What can hang from each mark:
D: H
H: A D
A: B W
W: D E
B: E R
E: P
Y: P
Z: R Y
V: Z
R: P Z
P: A

Known rows, with every way that one mark hangs from another:
(B (E (P (A W))) R): [-2.169  0.105  0.587  2.804  0.953 -1.230  0.776 -0.102 -0.931 -0.446
 -2.891  0.162  3.718  1.483 -0.917 -1.014  2.208  2.045 -0.860 -1.451
 -1.461 -0.273]
(H (A B W) D): [-0.700  2.172  0.382 -1.891 -0.611  1.974 -1.841  0.355  1.790 -1.021
  0.266 -0.626 -3.895 -1.744  0.569  0.781  0.771 -0.404 -2.122  4.035
  1.190  0.433]
(B (E (P A)) (R (Z Y))): [-1.352 -2.110  0.332  4.767  0.707 -3.209  0.676 -3.141 -1.066 -1.593
 -3.375 -0.268 -0.017  2.178 -0.409 -0.466  0.801  0.714  0.337 -4.802
 -1.525 -0.686]
(Z (R (P (A (W E)))) Y): [ 1.073 -3.035 -0.945  1.346 -1.674 -3.880  1.151  1.192 -1.057  3.124
  0.837 -0.045 -0.892  1.338  0.996  0.954 -3.866 -0.784  0.753 -6.951
  1.667 -1.171]
(D (H A)): [-1.392  1.004 -1.318  2.586 -0.327  0.526 -2.005  0.303 -0.078 -0.127
  4.808 -0.030 -2.009 -0.539  0.000  0.771  3.909  1.934  0.371  4.941
 -0.359 -0.157]
(B R): [-0.726  1.188  0.094  1.820  1.103  3.363 -1.133 -1.467  0.338 -0.830
  0.446  0.600  3.190  5.847  0.217 -2.255  3.225  0.274 -0.390  6.951
 -2.515  0.016]
(Y (P (A (B E)))): [-3.463  2.429  0.859 -0.508  0.271  4.829 -0.156  0.201  0.301 -0.674
 -2.956  0.779  2.125  0.574 -0.694 -0.418  2.062  1.996 -0.153  3.178
 -2.073 -0.165]
(D (H (A (B E (R Z)) W))): [-1.474  0.099  0.053  0.034  0.245 -2.824 -1.433  0.538  0.772 -0.630
  2.051  0.143  1.892 -2.311 -1.651  0.286  0.014  0.487  0.131  0.313
  0.752  1.380]
(Z (R (P (A W))) Y): [-0.224 -2.742 -0.941  0.612 -2.620 -3.462  1.002  1.279 -0.322  2.907
  1.918 -0.208 -1.474  1.682  0.502  1.029 -2.991 -0.438  0.697 -4.703
  1.001 -1.036]
(P A): [-1.123  1.625 -0.055  2.294 -0.664  4.153 -0.572 -0.731 -0.578  0.030
  0.117 -0.340 -3.247  1.350 -1.223 -1.330  3.564  0.623  0.081  5.910
 -1.608 -0.810]
(E (P A)): [-1.295  1.764 -1.032  3.072 -0.221  3.575  0.923 -1.064 -1.073 -0.771
 -0.332 -0.178 -3.214 -2.342 -0.573 -0.249  2.409  1.664  0.211  1.386
 -1.755 -0.777]
(R (P A) (Z Y)): [ 2.045 -4.191 -0.521  3.551 -1.325 -0.172  1.023 -3.314  0.173 -0.728
 -1.256 -0.124 -7.720 -2.585 -1.358  0.289 -1.317 -1.723  1.385 -0.957
 -1.732 -1.055]
(Z R (Y (P (A W)))): [-2.512 -1.860 -0.812 -2.176 -2.690 -2.759  0.046  1.893 -0.423  1.679
  1.989  0.273  0.320  3.324  1.409  1.151 -0.575  1.383  0.838 -6.152
  0.182 -0.840]
(V (Z R (Y (P (A W))))): [-0.484 -2.651 -0.993 -4.181 -1.791 -3.260 -0.069  0.670  0.413 -0.652
  3.793 -0.084  0.989  0.613  1.807  1.628 -1.309  0.239  1.937 -2.109
 -1.480 -0.610]
(R (P (A B)) (Z Y)): [ 1.729 -2.513  0.001  2.485 -1.246  1.194  1.068 -3.062  0.779 -0.502
 -2.352 -0.307 -5.951 -3.435 -1.749  0.124 -3.425 -2.541  1.181 -1.233
 -0.645 -0.350]
(V (Z (R (P (A (W E)))) Y)): [ 2.465 -3.634 -1.150 -1.104 -0.811 -4.214  0.933  0.053 -0.309  0.614
  2.785 -0.331 -0.035 -1.094  1.632  1.479 -4.210 -1.576  1.863 -3.192
 -0.186 -0.923]
(A (B E R)): [-2.018  4.465  1.507  1.414  1.668  2.894 -0.784 -0.526  0.772 -1.227
 -2.706  0.353  6.247  6.039 -0.309 -2.541  0.661 -0.541 -1.264  6.536
 -1.006  0.638]
(D (H (A (B R) (W (E P))))): [-0.092  0.742 -0.950  0.738  0.714 -0.856 -0.764  1.174 -0.219  0.862
  2.054  0.168  2.471 -4.449 -0.478  0.924 -0.504  1.203  0.015 -3.934
  1.846  1.190]
(V (Z (R (P (A B))) Y)): [ 0.247 -1.442 -0.908 -0.956 -1.019 -1.265  0.688 -0.749  0.755  0.628
  2.732 -0.729  1.316 -0.164  1.099  1.547 -4.521 -1.692  1.790  0.732
 -0.254 -0.501]
(H (A (W D (E P)))): [ 4.785 -1.006 -0.449  0.340  0.965 -0.431  0.234 -0.099 -1.260  0.950
  1.366 -0.112 -3.629 -3.246  0.717  0.450  0.801  0.366 -0.924 -2.113
  1.650 -0.389]
(Y (P (A (B (R Z)) (W D)))): [-1.008 -0.885  0.993 -3.463  0.828  2.802  0.652 -0.478  0.702  0.105
 -2.961  0.523  2.591 -2.143 -1.626 -0.028 -0.162  0.473 -0.030 -1.282
 -0.254  1.264]
(D H): [-2.205  2.583 -1.159  2.640  0.209  0.633 -1.672  0.636 -0.157 -1.572
  3.562  0.289 -1.159  1.977  0.551 -0.355  5.057  1.486  0.280  6.654
 -1.342 -0.018]
(B E (R P Z)): [-0.506 -2.082  0.853  3.990  2.306 -1.098  0.488 -2.902  0.512 -2.104
 -3.148  1.173  3.470  2.796 -1.058 -1.583 -0.331 -0.516  0.063  4.745
 -3.451 -0.029]

Rows:
[-2.514  1.685  1.501  1.934  0.887  2.570 -0.148 -1.776  0.148 -0.386
 -3.676 -0.312  2.429  1.478 -2.534 -1.827 -0.722 -0.715 -0.124  3.083
 -0.451  0.555] -> (P (A (B E (R Z))))
[-0.268  0.996  1.681 -1.509  2.328 -3.899  0.096  0.505  0.459 -0.820
 -1.890 -0.221  5.033  0.968 -0.946 -0.750 -0.891 -1.258 -1.296 -0.052
  2.475  2.188] -> (A (B E (R Z)) (W (D H)))
[ 1.138  0.152  1.072  0.922  0.465  1.663  1.748  0.554  0.239  1.629
 -3.087 -0.251 -0.350 -2.738 -1.768 -0.073 -0.911 -0.532 -1.118  2.333
  0.921  0.088] -> (R (P (A (B E) (W D))))
[ 0.977  1.843  0.335 -0.999  0.681  1.433 -1.710  0.277  0.815 -0.610
 -0.969 -0.367 -3.363 -2.285  1.145  0.606 -0.384 -0.903 -2.042  0.904
  2.055  0.192] -> (H (A B (W E)) D)
[-1.632 -0.282  0.026 -2.488 -1.021  3.119 -0.178  1.199  0.221 -0.832
 -0.567  1.027 -0.835 -1.282 -0.866 -0.301  3.556  2.231  0.161  1.365
 -2.836 -0.378] -> (Y (P (A W)))
[ 4.045  3.111  0.526 -1.444  2.395  0.768  1.377  1.017 -0.833 -0.231
 -2.373 -0.077  0.311 -2.393  0.916 -0.877 -1.871 -1.587 -1.558 -2.469
  2.973  0.935] -> (A B (W D (E P)))
[ 4.817 -0.883  0.048 -0.121  0.902 -0.161 -0.625  0.096 -0.943  1.138
  1.714 -0.155 -3.537 -1.077  0.561 -0.102  1.350 -0.209 -1.039  0.592
  1.652 -0.331] -> (H (A (W D E)))
[-0.883 -1.409 -0.605 -4.868 -1.665 -2.214  0.136  0.662  0.861 -0.376
  2.955 -0.216  2.382 -0.115  1.497  1.522 -3.097 -0.416  1.723 -2.346
 -0.667 -0.049] -> (V (Z R (Y (P (A B W)))))
[-2.807 -0.611 -0.400 -3.085 -2.523 -1.765  0.246  1.992  0.117  1.761
  1.151  0.165  1.866  2.820  1.014  1.012 -2.310  0.651  0.644 -6.331
  1.043 -0.354] -> (Z R (Y (P (A B W))))
[-0.027 -0.041  0.604  1.424  0.603  0.042  1.460  1.345  0.078  1.912
 -2.033 -0.367  0.189 -3.864 -1.826  0.787 -0.458  0.160 -0.830  0.789
  1.641  0.429] -> (R (P (A (B E) (W (D H)))))
[ 0.156 -0.606 -1.231 -1.189 -0.994 -2.622 -0.655 -0.805  0.276 -1.507
  5.126 -0.474  0.250  4.287  2.843  0.558 -0.951 -1.100  1.647  3.000
 -1.618 -0.934] -> (V (Z R Y))
[ 1.972  0.861  1.382 -0.416  1.784  1.975  0.625  0.293 -0.874  2.637
 -3.407 -0.712  2.570 -0.407 -1.415 -1.140 -1.134 -1.294 -1.115 -2.310
  3.161  1.019] -> (P (A (B R) (W D E)))
[-1.191 -2.007 -1.138 -2.298 -1.213 -1.749 -0.216 -0.533  0.230 -0.468
  3.555 -0.178  1.508  1.880  2.218  1.766 -0.922  0.452  2.117 -0.385
 -1.753 -0.880] -> (V (Z R (Y (P A))))
[ 3.259  0.403 -0.787  0.871  2.286 -3.070  0.756  1.464 -1.968 -0.246
  0.598  0.006 -1.624 -2.378  1.569  0.440  2.044  0.700 -0.794 -3.882
  2.238  0.281] -> (A (W (D H) (E P)))
[ 3.204  1.551  0.305 -1.613 -0.167  2.056 -0.925  0.702  0.344  0.156
  0.687  0.380 -1.298 -2.563 -0.592 -1.068 -1.344 -1.207 -0.664  0.675
  0.947  0.312] -> (H (A B (W E)))
[ 0.144 -2.209 -0.277  0.704 -1.232  0.092 -0.522 -2.652  0.176 -2.688
 -0.404  0.349 -6.093  0.845  0.134 -0.232  1.729 -0.272  1.395 -0.720
 -2.720 -0.849] -> (R (Z (Y (P A))))
[ 2.964  3.064  0.575 -1.327  2.365 -0.746  0.001  2.056 -0.635  0.373
 -0.680 -0.215  1.287 -0.885  0.631 -0.618 -0.500 -1.453 -1.330 -0.840
  3.820  1.427] -> (A B (W (D H) E))
[-0.615  0.615  0.104  0.099 -1.880  2.772 -0.718 -0.296  0.235  0.039
 -0.822 -0.070 -2.928  2.776  1.135  0.248  2.816  0.925  0.126 -1.915
 -0.961 -1.041] -> (Z (Y (P (A B))))
[ 0.444  2.092  0.948 -2.443  1.681 -0.129 -0.271  1.608  0.672  1.163
  0.095 -0.470  5.129  1.090 -0.332 -0.596  0.114 -0.754 -1.523  0.849
  3.063  2.161] -> (A (B R) (W (D H)))
[-2.678  1.568  0.981 -2.840 -0.546  2.844  0.057  1.621  0.554 -0.886
 -2.780  0.905  1.658 -1.028 -1.136 -0.522  1.735  1.779 -0.388  1.012
 -1.762  0.220] -> (Y (P (A (B E) W)))
